Every row comes from one small tree of marks. The marks that hang from a mark follow it in brackets, in alphabetical order. Every link used is in the known rows. Which tree was each row made from?
Known rows:
T[U[B[Z]]]: [-19.9  -2.3 -28.6  13.1  21.7  21.0  -3.9 -12.7  -5.2  10.9 -18.9  -2.9
   0.2   3.6  -5.7  16.4   5.6  15.4  -1.2   8.0  -9.4  21.0]
Z[B[W Y]]: [-19.6   1.3 -23.0   6.8  24.2  -8.2  -9.0  -4.7  -3.2   9.2   4.1  -5.2
   1.3  29.0   7.0  11.7  49.0 -23.3 -21.5   5.3  -8.9   9.5]
F[L T[U] Y[B]]: [ -2.6 -21.5 -19.0 -15.9  25.2  32.3 -11.6  -4.5  -6.2  10.6 -13.4 -15.5
  -6.4  18.5   1.3  25.1 -18.5  -8.2   0.7  15.5  -9.4   8.7]
Z[B[W]]: [-24.3  -6.3 -26.4   8.4  21.6   1.5 -12.6  -9.3  -4.7  12.0   0.1  -3.0
  -0.6  27.8   4.1  14.9  34.0  -3.6 -24.9   4.4 -11.0  11.8]
W[T]: [-40.7  -5.2 -25.5  16.9  12.6  23.8 -11.2   0.1  -4.5  14.5  -5.7  -4.4
  -6.7  11.7  -9.9  11.7  -1.7  -6.7  -7.9   0.5 -11.1   2.4]
U[B[W Y Z]]: [-29.2  13.7 -24.2  18.1  23.0  -1.8  -2.8  -6.9  -8.6  14.3  -8.3  -1.8
   1.4  14.4   0.5   9.0  45.2  -8.7  -3.2  12.1  -2.3   6.9]
F[L T Y[B[W]]]: [-14.5 -13.3 -17.8  -8.7  23.7  17.9 -13.0  -4.2 -11.1  16.7  -8.2 -12.2
  -7.8  26.1   4.2  21.0   7.6 -10.6  -4.7  18.7  -4.3  -1.9]
B[Z]: [-27.6   3.7 -24.3  11.8  15.0  22.0  -4.3  -5.2  -8.4  13.6 -20.2  -4.7
  -5.2  12.4  -6.3  10.5   3.0   8.8  -6.0   8.1  -7.4   4.6]
L[F[Y[B[W]]]]: [-16.7  -8.2 -21.0  16.4  17.2  16.3  -8.2  -4.1  -2.7  11.1   2.3  -9.6
  -7.8  13.6   4.4  18.1  49.9  -4.4 -24.6  13.3   1.2   4.7]
L[F[Y[B[Z]]]]: [  0.2   1.2 -20.4  20.8  15.1  32.5  -0.4  -4.5  -5.2   6.3 -21.0 -15.6
  -9.9   8.5   0.3  21.3  32.8   0.0 -12.2  16.5   1.7   2.5]
L[F[Y[B]]]: [-11.6  -7.6 -19.6  17.3  17.8  16.2  -5.9  -1.8  -1.8   6.2  -4.3 -16.4
  -8.1   5.6  -1.7  18.5  34.8  -5.0 -18.7  15.8  -1.6   5.5]
Z[B[W[T[U]] Y]]: [-10.8  -7.8 -27.1  10.0  20.2  20.0 -11.0  -5.1   0.8   9.2   3.3  -0.8
  -0.2  30.4   9.5  19.1  29.8 -29.6 -19.0  -6.6 -12.0  14.4]
L[F[T Y]]: [-38.3  -9.8 -21.9  17.8  16.8  34.2 -14.3   3.0  -9.7  13.3 -14.7  -9.4
 -11.5  14.6  -1.3   4.3   2.6 -11.1  -9.5   7.5   0.2 -11.0]
Y[B]: [-27.2  -5.0 -20.8   6.5  19.2   7.6  -6.5  -1.7  -2.0  11.0  -1.9 -12.3
  -3.1   8.9  -8.3  24.1  16.2   1.7 -14.9  14.3  -8.5  11.3]
Y[B[Z]]: [-15.5   3.9 -21.6  12.0  17.0  22.1  -1.6  -5.1  -5.4  11.0 -18.0 -12.1
  -4.3  11.5  -6.4  26.4  17.3   6.8 -10.1  14.5  -5.1   8.6]
Y[B[W[T] Z]]: [-17.6   3.2 -24.2  20.0  11.8  35.5  -5.8  -5.5  -5.9  17.1 -13.6  -3.8
  -7.5  21.3  -1.5  29.5  23.0  -2.5 -12.4   6.0  -2.2   2.7]
T[U[B[Y]]]: [-30.0  -2.9 -24.5   7.4  26.6  -4.0  -5.6  -4.8  -0.6   8.3   2.5  -6.7
   4.1   2.8  -4.5  10.4  23.9 -10.8  -3.8   8.5 -11.3  20.8]
L[F[T[U]]]: [-41.9 -10.9 -28.6  19.3  15.1  36.8 -13.0   0.7  -4.1  17.4 -13.3  -2.9
  -8.1  18.1  -1.5   7.2  -4.2   1.6 -18.2   2.0  -2.3   1.7]
W[B[Z] T]: [-11.0   0.2 -20.3  37.5  12.6  29.5  -7.5  -4.7  -9.2   9.2 -25.3  -5.7
  -3.4   6.7  -5.7  16.3 -11.7   7.9   5.2   2.3 -14.6  -5.1]

Which tree is each row?
[ -9.5 -12.4 -18.9  -5.6  20.8  55.5 -10.1  -5.7  -9.0  13.9 -19.8  -4.3
  -6.8  23.0   7.3  32.4  -2.4  -4.9  -4.4   6.9  -1.2   2.3]	F[T[U] Y[B[W Z]]]
[-20.0   5.6 -25.9  10.7  23.7  10.8  -2.6 -10.2  -4.8  12.8  -7.6   0.9
   2.9  13.6   3.6  12.8  36.1  -4.7  -4.4   6.8  -4.9  17.8]	T[U[B[W Y Z]]]
[  0.5  -1.1 -19.3  29.5  15.3  31.4  -4.0  -2.4  -4.4   5.7 -19.3  -5.2
   0.5   7.0   1.2  17.6  -8.9  -9.0   8.1  -0.9 -15.6   2.0]	W[B[Y Z] T[U]]
[  7.0 -13.0 -20.6 -12.4  22.4  45.6  -8.4  -9.9 -10.7  15.1 -23.3  -7.8
  -7.6  28.6   9.3  28.1  -3.9  -1.6   0.5  14.2  -3.1   5.2]	F[L T[U] Y[B[W Z]]]
[ 19.2 -12.2 -23.2  -1.7  16.2  45.0  -4.9 -12.5  -5.7  11.8 -16.6  -6.7
  -7.9  23.2   7.4  30.2   9.0  -4.6  -0.2   8.9  -7.6  13.2]	F[L Y[B[W[T[U]] Z]]]
[-23.0  -7.2 -28.3  18.1  17.1  17.5 -14.3  -7.2  -4.1  13.3  -2.3  -1.4
  -4.1  29.1   2.4  18.4  27.5 -13.3 -21.4  -2.8 -11.3   7.3]	Z[B[W[T]]]
[-10.0 -13.0 -16.9  -8.4  24.2  20.5 -11.1  -1.8 -10.3  11.9 -14.9 -18.9
  -8.1  18.0  -1.9  21.3  -5.1 -11.6   1.6  21.0  -7.2  -1.3]	F[L T Y[B]]
[ -9.8  -5.2 -26.6  14.2  12.3  47.3  -5.6  -7.8  -2.0  15.9 -12.1  -0.7
  -5.4  21.6   2.1  34.0  13.4   1.9 -13.4   0.8  -5.0  13.3]	Y[B[W[T[U]] Z]]
[-32.4   3.1 -27.0  20.7   9.8  36.4  -8.8  -5.0  -8.9  19.3 -15.4   4.0
  -8.2  22.0  -1.5  13.5  11.3  -0.5  -7.9  -1.5  -4.6  -0.9]	B[W[T] Z]
[-40.2   1.8 -22.6  16.2  14.5  11.3 -10.0   3.0  -4.3  16.7   5.1   0.3
  -4.2  21.8  -0.1   8.1  27.4 -26.7 -11.2  -0.7  -5.9  -1.1]	B[W[T] Y]
[ -7.4   7.3 -16.9  36.8  15.0  19.7  -3.9   0.6  -8.0   7.1 -20.8  -8.3
  -1.5   7.1  -2.6  13.0   5.0 -13.1   9.6   3.4 -13.3  -7.5]	W[B[Y Z] T]
[-18.9  -2.4 -30.5  23.2  17.0  37.8  -5.9 -10.4  -4.9  12.2 -19.8  -2.2
  -3.2   6.0  -7.5  20.1  -2.8   5.0   1.1   1.6  -9.7  16.1]	W[T[U[B[Z]]]]
[-15.6   4.8 -26.9  21.5  19.4  28.4  -2.4  -5.7  -3.5   9.5 -16.0  -4.7
  -0.4   7.2  -4.1  15.5  12.4 -14.9   5.4   2.1  -7.8  13.5]	W[T[U[B[Y Z]]]]
[-17.3 -22.0 -21.9 -14.3  23.5  33.1 -14.4  -4.1  -9.4  12.9 -15.3  -8.6
  -7.0  19.1   1.6  10.7 -30.3  -5.9   4.4   8.9 -11.5   5.1]	F[L T[U] Y]
[ -2.9 -11.9 -18.7  -8.9  22.4   2.4  -8.0  -9.0  -6.2  11.6   0.4 -12.8
  -4.9  18.8   3.3  20.3  26.7  -3.2  -9.2  19.7  -8.1   9.8]	F[L Y[B[W]]]
[ -3.5  -8.2 -22.4  30.2  13.2  41.1  -7.7  -7.2  -5.4   8.5 -24.0  -2.8
  -2.1   5.5  -2.3  20.3 -23.4  11.9   4.3  -1.9 -17.4   5.0]	W[B[Z] T[U]]
[-42.6   5.1 -23.5  14.1  25.4 -16.9  -7.6  -4.6  -5.0  14.1   8.2  -3.2
   2.6  11.2  -1.6   6.4  46.7 -13.4  -9.1  10.7  -5.6  10.4]	U[B[W Y]]
[ -7.3   8.0 -14.8  27.8  19.8   3.1  -2.1  -1.3  -8.2   5.5 -19.1 -10.2
   2.0   5.8  -0.9   9.7  11.4  -2.5   5.2  10.2 -13.0  -3.3]	W[B[Y Z]]
[ -7.8 -17.0 -24.3  19.4  13.0  44.1 -10.0  -4.4   1.5  10.8   1.3  -5.3
  -9.1  15.3   5.8  25.2  30.2 -10.6 -22.2   1.9  -1.2   9.8]	L[F[Y[B[W[T[U]]]]]]
[-25.0 -13.9 -19.8  -8.4  22.6  20.2 -13.8  -2.6 -13.2  13.8 -16.2 -11.8
  -8.8  19.5  -1.9   6.3 -18.5 -10.1   5.3  13.8  -9.1  -5.3]	F[L T Y]
[ -2.5   0.6 -23.1  30.3  10.0  47.6  -5.0  -4.9  -5.7  11.9 -16.5  -7.3
 -12.1  17.4   4.4  24.4  38.4  -8.3 -15.4   8.3   4.7  -3.3]	L[F[Y[B[W[T] Z]]]]
[-28.5  13.0 -25.9  28.6  17.9  13.2  -4.2  -4.8  -8.3  15.4 -10.7  -0.7
  -2.2  15.8  -1.3  12.2  42.1 -18.9   0.6   5.2  -2.5   1.8]	U[B[W[T] Y Z]]
[-30.8 -18.2 -23.9  11.0  17.6  48.0 -14.3   0.2  -5.8  12.0 -13.0  -5.9
  -9.6  14.6   2.2   8.5  -7.4  -6.9 -11.4   2.2  -2.6  -1.5]	L[F[T[U] Y]]
[-20.1  -1.4 -16.3  31.1  17.4   4.7  -9.0   3.1  -4.3   7.0  -4.6  -9.5
   0.1   4.9  -4.4  10.9   4.5 -17.8   3.2   2.7 -16.3  -5.7]	W[B[Y] T]
[-28.1  11.1 -23.2  19.6  11.7  26.1  -4.7   0.1  -7.7  16.6 -11.3   1.2
  -5.6  23.3   2.0  10.8  26.8 -21.0  -4.6  -0.5  -2.9  -4.2]	B[W[T] Y Z]
